Each row comes from the steps of one path. Every step used is in the known rows, and no mark comes twice. Write the path behind each row, first mark first.
Known rows
Z, V, H: [ 0.42 -0.91 -2.52  0.27 -2.03 -2.02  1.87  2.39 -1.10  1.26  0.59 -1.53
 -0.39  3.31  0.71 -1.20 -1.51 -1.74  0.94  0.58  2.34  1.32  1.44 -1.14
 -1.15 -0.62 -3.10 -0.94]
E, V, H, M, X: [ 1.03 -0.62 -2.99 -0.92 -1.59 -3.42 -0.08  1.77 -0.70  1.39 -0.94 -0.52
 -2.23  2.94 -1.31  1.61 -0.69 -2.16  2.01  1.20  3.59 -0.43  0.68  1.12
 -0.26  0.99 -1.98 -1.01]
M, Z: [ 0.96 -0.12 -2.61 -1.94 -1.44 -1.30 -1.35  2.02  0.61  0.31 -1.99 -1.82
 -0.46  2.13  0.17 -0.02 -0.04  1.07  2.95 -1.18  1.84  2.33  0.57 -0.74
  0.47 -0.37 -1.13 -0.18]
H, V, E, M: [-3.90  0.33 -1.71 -2.02 -0.77 -2.70 -0.45  0.83 -1.59 -2.74 -3.54 -2.80
 -1.16  4.23 -2.92  1.22  0.83 -3.41  3.14  3.45  1.33  0.90  2.51  0.76
  2.24 -0.30  0.24 -1.61]
E, V, H, M: [-0.07 -0.50 -1.98 -0.25 -0.86 -2.66 -0.24  2.65  0.65  0.50 -0.05 -0.63
 -0.90  2.46 -2.30  0.57 -0.70 -1.57  2.17  1.42  4.88 -0.67  1.19 -0.31
 -0.81  0.48 -1.95 -0.59]
E, V: [-1.13 -0.54 -0.88 -0.11 -0.70 -1.51 -0.74  2.19  0.63 -0.98 -0.51  0.65
  0.33  0.99 -1.18  1.02  1.17 -0.39  2.66 -0.04  3.79  0.67  1.98 -0.08
  0.12 -0.87 -1.94  0.64]
Z, M, K, L: [ 1.49  0.50 -3.19 -1.63 -1.89  0.47 -0.79  0.29  0.88  1.26 -3.61 -2.11
  1.78 -2.92 -0.27 -0.61  0.86 -0.23  2.47 -0.95 -1.04  1.75 -0.22 -1.18
  0.88  1.05  0.10  0.41]
H, V: [-2.56 -0.49  0.07  0.43  0.46 -2.35 -1.09  0.54  0.66 -1.07 -1.37 -1.72
 -2.30  0.45 -1.23  0.74  0.59 -0.82  1.36  0.06  0.95  0.22  1.73 -0.29
  1.23 -0.89 -2.25 -2.19]
M, K, V: [-3.28  1.32 -2.42  0.56  0.06 -0.80 -1.95  2.75 -0.92 -0.03 -3.24 -1.09
 -0.50 -0.10  0.23 -0.59  2.56  0.42  2.08 -1.76  2.14  0.55  1.08 -0.09
  0.90  1.05 -1.82 -0.26]
E, V, H, M, Z: [ 1.87 -0.62 -3.09 -1.47 -1.25 -3.43 -1.03  4.45  0.98  0.48 -1.16 -1.81
 -1.17  4.35 -0.66  0.68 -1.80 -1.42  2.65  1.41  6.24  0.66  0.85 -0.19
 -1.03 -0.07 -1.44  1.58]
K, M, Z, V, E: [ 0.05  1.13 -2.48 -1.28 -3.32 -2.45 -0.88  3.62 -1.18 -1.72 -2.11 -2.70
 -1.56  7.77 -0.52 -2.09 -1.46 -5.17  3.84  5.61  3.05  3.85  2.80  0.48
  0.71  0.20  0.62  2.26]
L, K, V: [-4.52  0.45 -2.95  0.41 -1.92  0.16 -1.24  1.51 -1.02 -1.25 -3.47 -1.55
 -0.62  1.47  1.12 -0.45  2.73  0.42  2.16 -1.67  6.60  0.02  0.98  0.26
 -0.01  1.28 -1.75 -1.97]
Z, M, H, V: [-0.58 -1.31 -2.72  0.06 -1.94 -1.32 -0.10  1.25  1.58 -1.09 -2.29 -3.01
 -1.87  2.75 -0.88  0.74  0.19 -1.31  1.35  1.19  0.43 -2.71  0.26 -0.28
  0.31  0.59 -0.74  1.02]
H, V, E: [-3.73 -0.35 -0.88 -0.19 -0.46 -1.85  0.29  1.09  0.02 -2.70 -1.94 -1.69
 -1.61  2.78 -1.24  0.79  0.61 -3.19  2.30  2.64  0.42  0.45  2.36 -0.13
  1.48 -0.52 -1.04 -1.72]
H, M, Z, V, E: [ 0.00  1.76 -2.81 -0.81 -2.91 -2.17 -0.79  2.60  0.73 -0.49 -2.21 -3.45
 -0.64  6.26 -0.34 -0.59 -1.68 -5.61  3.85  3.65  3.49  3.81  1.90  0.88
  0.70  0.34  0.73  2.33]
E, V, H, M, K, L, P: [ 1.91  0.87 -4.05 -1.56 -0.56 -2.66  0.58  3.22  1.24  0.27 -2.94 -1.10
  0.81 -2.68 -0.42  0.21 -1.49 -0.81  2.36  2.10  3.46  1.74  1.53 -0.52
 -0.77 -0.70 -1.47 -0.94]
V, H, M, K: [ 0.76  0.27 -3.59 -0.11 -0.66 -2.77 -1.68  1.45 -0.31  2.24 -2.10 -2.45
 -0.51  0.06 -2.43 -0.61 -0.08  0.56  1.48 -0.32  1.49  0.14 -0.16 -1.31
 -0.51  1.67 -2.02 -2.13]
M, H, V, E: [-2.92 -1.27 -3.37  0.18 -1.07 -1.23  1.29  2.11  0.99 -2.54 -1.81 -1.59
 -0.69  3.89 -1.19  0.78  0.44 -2.63  2.04  3.33  1.03 -1.09  1.02 -0.27
  0.91 -0.23 -1.18 -0.11]
M, X: [ 0.18 -0.19 -2.33 -0.93 -1.48 -1.23 -0.74 -0.69 -1.42  1.53 -1.96 -0.93
 -1.43  0.49 -0.44  1.13  0.95 -0.23  2.14 -1.50 -0.84  0.95  0.32  0.51
  1.12  0.60 -1.87 -2.70]
X, M, Z: [-0.60  0.14 -2.28 -2.32 -2.84 -2.86 -2.28  1.52 -0.97 -0.30 -2.77  0.09
 -1.08  3.25  2.01 -0.56 -1.55  2.49  3.44  0.04  3.25  2.98  0.74  0.09
  0.53 -0.48 -0.04 -1.15]
X, M, H, V, E: [-4.73 -0.98 -2.91 -0.54 -2.45 -2.74  0.25  1.54 -0.23 -3.28 -2.38  0.18
 -1.23  5.11  0.58  0.02 -1.16 -0.83  2.75  4.61  2.27 -0.69  1.26  0.54
  1.00 -0.51  0.14 -0.95]
H, M, X: [ 0.30  0.91 -2.02 -0.64 -1.43 -1.74 -2.44 -1.48 -0.54  1.91 -2.39 -1.52
 -2.65  0.57 -2.49  0.90  0.40 -1.23  2.89 -0.69 -0.04  0.81  0.25  1.23
  1.55  1.73 -0.84 -3.28]
E, V, H: [-0.06 -1.86 -2.14 -0.65 -0.84 -2.25  1.19  3.43 -0.29  0.01  0.20  0.61
 -0.06  2.35 -0.51  0.64 -0.53 -0.45  1.49  0.43  4.48 -0.20  1.42 -1.12
 -1.28 -0.91 -3.15 -0.12]
V, E: [-1.61 -0.21 -2.20 -0.79 -1.74 -0.49 -0.04  0.53 -0.65 -1.13 -1.64 -0.74
  0.25  2.41 -1.48 -0.06  1.00 -1.65  3.36  1.32  0.18  1.20  1.61 -0.76
  0.94  0.35 -0.60 -1.93]
X, M: [-2.18  0.08 -1.02 -1.20 -2.51 -2.38 -1.78 -0.33 -1.50 -0.55 -1.70  1.07
 -1.40  1.10  0.32 -0.63 -0.64  2.18  3.09  0.09  1.97  1.57  1.15  0.01
  0.76 -0.24 -0.61 -3.28]
H, V, E, M, Z: [-2.51  0.60 -3.27 -3.41 -0.91 -3.35 -1.11  2.74 -1.25 -2.78 -4.48 -4.23
 -1.09  6.28 -1.46  1.31 -0.03 -3.33  3.55  3.52  2.59  2.13  1.99  0.80
  2.20 -0.55  0.86  0.68]
V, E, M: [-2.21  0.76 -3.36 -2.79 -1.80 -1.07 -0.39  0.53 -2.01 -1.53 -3.17 -1.75
  0.65  3.51 -3.29  0.67  1.48 -1.95  4.14  2.21  1.12  1.77  1.84  0.27
  1.85  0.69  0.69 -1.77]

Write each row's path
[-2.49 -0.61 -3.62 -0.82 -0.01 -2.27 -0.68  1.18  0.03 -1.12 -2.83 -2.39
 -0.93  2.62 -2.88  1.12  0.78 -0.40  1.94  1.59  2.41 -0.99  0.63  0.47
  1.45 -0.25 -1.04 -0.60]
E, M, H, V
[-3.48  0.21 -3.00 -2.49 -1.16 -3.45 -0.09 -0.10 -3.00 -1.59 -4.44 -3.10
 -2.01  4.77 -2.05  2.41  0.91 -3.77  2.75  3.08  0.02  0.93  1.99  2.23
  2.97  0.36  0.17 -1.65]
H, V, E, M, X
[-3.13  2.32 -1.89  1.29 -0.38 -1.49 -3.48  1.74 -0.26  0.53 -3.50 -2.50
 -1.64  0.04 -1.89 -0.47  1.87 -1.11  2.53 -0.97  2.98  0.21  0.97  0.68
  1.25  1.97 -0.77 -0.88]
H, M, K, V
[-0.15  0.29 -3.21 -0.87  0.30  0.25 -0.71  0.69  0.75  1.19 -2.45 -0.78
  2.15 -4.40 -0.39 -0.95  1.00  1.04  2.26 -1.70 -0.14  2.71  0.17 -1.29
  1.14 -0.37 -1.53 -1.20]
M, K, L
[ 0.93  1.68 -1.83 -0.49 -1.99 -2.44 -2.11  2.20  1.40  0.97 -1.75 -3.26
 -1.08  4.03 -0.50 -0.58 -1.66 -3.12  3.01  0.84  4.07  3.34  1.32  0.70
  0.45 -0.01 -0.29  1.40]
H, M, Z, V
[ 1.04  0.26 -3.01  0.14 -2.57 -3.11  0.53  0.79 -1.67  2.99 -0.70 -2.41
 -2.62  4.02 -0.14  0.04 -1.98 -3.73  1.24  1.00  1.70  1.01  0.81  0.91
 -0.29  0.95 -1.98 -1.70]
Z, V, H, M, X
[-0.87  0.85 -1.80 -1.40 -3.28 -3.60 -1.37  2.41 -1.05 -0.19 -2.03  0.00
 -0.72  5.31  3.50 -1.34 -2.49  0.24  2.83  1.30  4.16  4.15  1.66  0.85
  0.13 -1.29 -0.26  1.43]
X, M, Z, V
[-1.41 -0.34 -5.91 -2.38 -2.34 -0.58  0.64  1.36 -0.86 -1.37 -2.95 -1.45
  1.70  4.50 -3.12  0.23  1.23 -1.66  3.80  2.99  1.81  0.35  0.50  0.00
  1.19  0.93  0.58 -0.31]
V, E, M, H
[-3.97  0.31 -2.98 -0.43 -2.12 -3.24 -1.06  3.38 -3.55 -0.04 -3.13  0.62
 -1.33  2.66  2.44 -1.56 -0.32  2.06  1.56 -0.21  3.81 -0.07  0.77 -0.20
 -0.24  0.85 -1.84 -1.94]
X, M, K, V, H
[-2.12 -0.13 -3.71  0.39 -0.53 -1.61 -0.12  3.99 -2.11  0.87 -2.58 -1.41
 -0.92  1.45  0.75 -0.99  1.30  0.37  1.00 -1.18  2.79 -0.51  0.57 -1.11
 -0.38  0.99 -3.25 -1.14]
M, K, V, H
[ 1.12  0.89 -4.02  0.07 -0.86 -1.56  0.39  2.03  0.54  2.62 -1.17 -2.23
  1.07 -0.81 -0.22 -1.91 -1.89 -2.57  1.31  0.91  2.37  2.67  0.30 -0.81
 -0.23  0.15 -1.75 -0.04]
Z, V, H, M, K, L
[ 1.31  0.70 -1.70 -0.80 -2.23 -2.90 -2.04  3.06 -0.49 -0.29 -1.39 -2.43
 -2.18  5.23 -0.22 -1.85 -1.36 -2.52  2.91  2.95  3.57  3.49  2.13  0.30
  0.33 -0.38 -0.43  1.52]
K, M, Z, V
[ 0.45 -0.86 -3.33 -0.30 -1.92 -0.86 -1.80  1.14  0.02 -0.19 -1.13 -0.87
 -1.90  2.31 -3.09 -1.46  0.63 -0.05  2.76  2.24  1.62 -0.90  0.24 -0.79
  0.38  0.99 -1.13 -1.53]
K, M, H
[-1.84  0.55 -1.84  0.00 -2.22 -1.17  1.34  1.77 -0.57 -0.95 -0.69 -1.19
  0.57  4.21 -0.07 -0.46 -0.33 -4.34  2.99  2.63  1.54  2.66  2.57  0.04
  0.32 -0.51 -0.92  0.35]
Z, V, E
[ 0.23  1.41 -2.97 -0.58  0.38 -0.33 -2.26  0.02  1.64  1.61 -2.84 -2.13
  0.92 -4.37 -2.61 -0.91  0.71 -0.08  2.70 -0.74  0.47  2.60 -0.13 -0.56
  1.56  0.64 -0.29 -1.74]
H, M, K, L
[-1.78  0.58 -2.82 -1.60 -1.11 -1.43 -1.37  0.27 -0.60  0.28 -2.98  1.07
  1.53 -3.16  1.15 -1.37 -0.43  2.77  2.81 -0.39  1.06  3.36  0.23 -0.47
  1.29 -0.47 -0.25 -1.93]
X, M, K, L
[ 0.24 -0.13 -3.76 -1.97 -3.27 -1.73 -3.37  1.65 -0.74 -0.92 -3.80 -3.03
 -1.42  3.65 -0.52 -1.19  0.70  0.68  3.11  1.15  6.37  2.15  0.47 -0.18
 -0.20  1.41 -0.43 -1.20]
L, K, M, Z
[ 1.22  0.42 -2.36 -2.03 -1.38  0.53  0.98  0.15  0.33 -0.14 -2.45 -0.88
 -0.23 -3.84  0.52 -0.27 -0.49  0.39  2.86  0.14 -0.61  2.95  1.85 -0.97
  0.96 -1.87 -1.32 -4.15]
K, L, P
[-3.40  0.38 -3.93  0.31 -2.60 -0.88 -1.29  1.75 -1.46  0.16 -3.08 -2.60
 -2.22  2.99  0.16 -0.86  0.88 -0.86  1.68 -0.33  7.91 -1.23  0.15 -0.16
 -0.79  2.48 -1.81 -3.56]
L, K, V, H, M
[-1.45  1.16 -5.21 -3.24 -0.59 -0.23 -0.25  0.99 -1.29 -0.39 -4.59 -2.25
  3.43 -0.63 -2.47 -0.47  1.52 -1.80  3.95  1.80  0.57  3.70  0.82 -0.16
  2.26  0.24  0.94 -0.26]
V, E, M, K, L
[ 2.26  1.11 -4.74 -1.72 -1.06 -1.50  0.38  1.36  0.39  1.67 -3.52 -2.69
 -0.03 -3.62 -0.49 -0.87 -1.61  0.29  2.02  0.95  0.41  2.29  0.55 -1.39
 -0.25  0.11 -1.26 -3.94]
V, H, M, K, L, P
[ 1.36 -0.32 -3.47 -1.05 -1.99 -2.49 -0.64 -0.31 -1.81  2.82 -1.22 -1.81
 -3.00  2.03 -1.65  0.53 -1.06 -1.18  1.84  0.13  0.38 -0.17 -0.35  0.10
  0.22  1.70 -1.92 -4.00]
V, H, M, X
[-2.56  1.59 -3.22 -0.39 -2.96 -0.71 -0.93  2.80 -1.60 -1.68 -4.86 -2.73
 -0.18  3.67  0.16 -0.39  2.32 -3.24  3.23  1.31  0.71 -0.49  1.35  0.29
  1.02  2.53  0.76  1.93]
Z, M, K, V, E
[ 1.82 -0.09 -2.45 -1.56 -3.54 -1.26 -0.81 -1.28 -1.48  1.34 -2.91 -2.07
 -1.78  2.12 -0.13  1.44  0.76 -1.06  2.42 -0.92 -1.92 -0.17 -0.03  0.54
  1.04  1.77 -0.38 -0.97]
Z, M, X
[ 0.48  1.27 -3.38 -2.38 -2.01 -2.78 -1.22  2.74 -1.19  0.34 -2.71 -3.35
  0.37  5.35 -0.20 -0.03 -0.81 -2.01  3.08  0.82  4.10  3.98  1.92  0.94
  0.90 -0.90 -0.11  2.22]
E, M, Z, V
[-0.52  1.53 -3.09 -2.46 -2.11 -1.73 -0.55  0.46 -0.86 -0.61 -4.62  0.42
  0.83 -3.74  2.06 -0.98 -1.20  3.02  3.10  0.99  0.08  3.85  1.50 -0.14
  1.08 -1.13 -0.21 -3.53]
X, M, K, L, P
[-0.46 -0.34 -5.05 -1.90 -1.72 -0.65 -0.59  0.90 -0.55  0.27 -2.26 -1.40
  0.89  2.21 -3.06  0.51  1.02  0.62  2.84  0.12  2.36 -0.08  0.00 -0.09
  0.91  0.46 -0.65 -0.77]
E, M, H
[ 0.25  0.40 -2.00  0.55 -1.87 -2.60  0.12  1.64 -0.26  1.86  0.12 -2.35
 -1.79  3.32 -0.97 -1.04 -2.19 -3.02  1.48  1.41  3.18  1.23  1.27 -0.36
 -0.92  0.23 -1.95 -1.62]
Z, V, H, M
[ 0.84  0.47 -2.30 -0.75 -1.85 -1.90 -0.58  2.92  0.34  0.55 -1.13 -2.10
 -0.02  4.15  1.56 -0.39 -0.96 -1.63  2.23  0.05  3.19  3.73  1.47 -0.04
  0.03 -1.26 -1.44  2.14]
M, Z, V
[ 1.43  0.03 -4.76 -2.77 -2.43 -3.38  0.59  3.85 -2.30  1.22 -2.01 -3.60
  0.31  6.69  0.73 -0.68 -2.18 -1.89  1.78  1.44  4.70  3.20  1.26 -0.19
 -0.50 -0.74 -1.04  1.70]
E, M, Z, V, H
[-4.08 -1.14 -4.51 -0.10 -2.68 -1.66 -0.76  1.75 -0.24 -3.69 -3.75 -2.53
 -1.46  5.51 -1.93 -0.77  1.10 -2.94  2.44  5.65  5.64 -1.36  1.01  0.29
  0.12  1.55 -0.49 -1.15]
L, K, M, H, V, E
[-3.63  0.79 -4.01 -2.39  0.56 -1.89 -0.06  1.21 -0.81 -1.96 -4.83 -3.14
  1.57 -0.01 -2.39  0.51  0.99 -2.84  2.96  3.19  0.79  2.60  1.81  0.43
  2.78 -0.32  0.57 -0.24]
H, V, E, M, K, L
[-1.69 -1.19 -3.38 -0.56 -3.01 -1.03  1.04  1.67  1.10 -2.61 -3.01 -3.02
 -1.15  5.35 -0.99  0.98  0.10 -3.73  2.26  3.78 -0.04 -2.36  0.74 -0.20
  0.73  0.96  0.25  1.27]
Z, M, H, V, E
[-0.91  0.57 -3.22 -0.91 -1.43 -1.96 -1.71  3.93 -0.74  0.64 -2.39 -3.12
 -3.76  4.78  0.60 -1.03 -1.40 -1.54  2.65  0.28  5.14  0.12  0.28 -0.28
  0.03  0.92 -0.88 -1.06]
K, V, H, M, Z
[-1.56  0.38 -5.57 -1.21 -3.10 -1.19  1.56  2.43 -1.13 -1.13 -2.04 -2.09
  1.82  6.49 -1.94 -0.33  0.05 -4.14  3.35  4.13  3.01  1.57  1.54  0.73
  0.60  0.02  0.20  2.01]
Z, V, E, M, H
[ 1.96 -0.67 -3.54 -1.23 -2.35 -2.55  1.14  4.04 -0.56  1.41 -0.34 -2.27
 -0.34  5.64  2.53 -0.99 -2.48 -1.47  1.16  0.60  3.83  2.72  0.99 -1.07
 -1.42 -1.15 -2.52  1.55]
M, Z, V, H
[ 0.65 -0.54 -2.44 -0.42 -1.22 -1.89 -0.95  0.73 -0.15  1.65 -0.69 -1.74
 -1.98  1.35 -2.44 -0.59 -1.01 -0.51  2.01  0.23  1.98 -0.15  0.07 -1.15
 -0.25  1.11 -1.52 -3.86]
V, H, M
[-0.39  2.74 -5.25 -3.00 -1.98 -1.53  1.92  2.22 -1.71 -1.24 -5.15 -2.85
  3.05  0.39  0.04 -0.55 -0.35 -3.92  3.75  4.10  0.75  5.39  3.19  0.91
  1.29 -1.21  0.77  0.82]
Z, V, E, M, K, L, P
[-4.38  0.81 -2.03 -0.22 -1.68  0.08  0.02  2.36 -1.51 -2.14 -2.39 -0.79
 -1.51  3.54 -0.26 -0.48  1.57 -3.18  3.56  1.36  1.92  0.38  2.09  0.03
  1.28  0.51 -0.55 -1.42]
K, V, E
[-0.29  0.37 -3.59 -2.63 -1.41 -2.16 -1.41 -1.20 -3.09  1.28 -3.40 -1.79
 -0.85  1.88 -2.32  1.43  1.28 -0.10  3.07 -0.76  0.18  1.46  0.80  1.42
  1.91  0.71 -0.52 -2.55]
E, M, X
[ 1.16  0.53 -2.59 -0.78 -2.32 -1.30 -1.87  0.42 -0.04  1.02 -3.67 -2.75
  0.64  0.13 -1.07  0.03  1.52  0.47  2.22 -1.25 -0.80  0.55  0.34 -0.85
  0.25  1.90 -0.42  0.84]
Z, M, K
[ 1.20  1.17 -3.61 -1.77 -0.58 -0.25  0.18  0.99  0.33  0.44 -3.83 -1.43
  1.50 -5.28  0.45 -0.46  0.30  1.38  2.37 -0.54 -0.89  3.51  1.34 -1.00
  0.66 -1.11 -1.50 -2.40]
M, K, L, P
[ 0.57  1.01 -3.41  0.91 -1.22 -3.22 -0.46  2.60 -0.01  2.58 -1.18 -2.98
  0.00  2.12 -1.08 -1.20 -1.17 -2.23  1.04  0.82  3.16  1.68  0.98 -0.47
 -1.09  1.02 -2.20 -0.09]
Z, V, H, M, K
[-1.72  1.13 -2.64 -1.96 -4.34 -3.28 -0.15  3.00 -1.54 -1.81 -2.55 -0.50
  0.21  7.37  3.33 -1.29 -2.66 -2.38  3.83  3.97  3.83  4.34  2.25  1.13
  0.37 -0.83  0.86  2.04]
X, M, Z, V, E
[-1.60 -0.83 -3.36 -0.58 -3.07 -1.66 -0.88  0.78 -0.31 -0.29 -1.47  1.58
 -0.45  1.92  0.42 -0.73 -0.62  2.56  2.68  0.79  2.40  0.13 -0.13 -0.17
  0.10 -0.22 -0.76 -1.78]
X, M, H
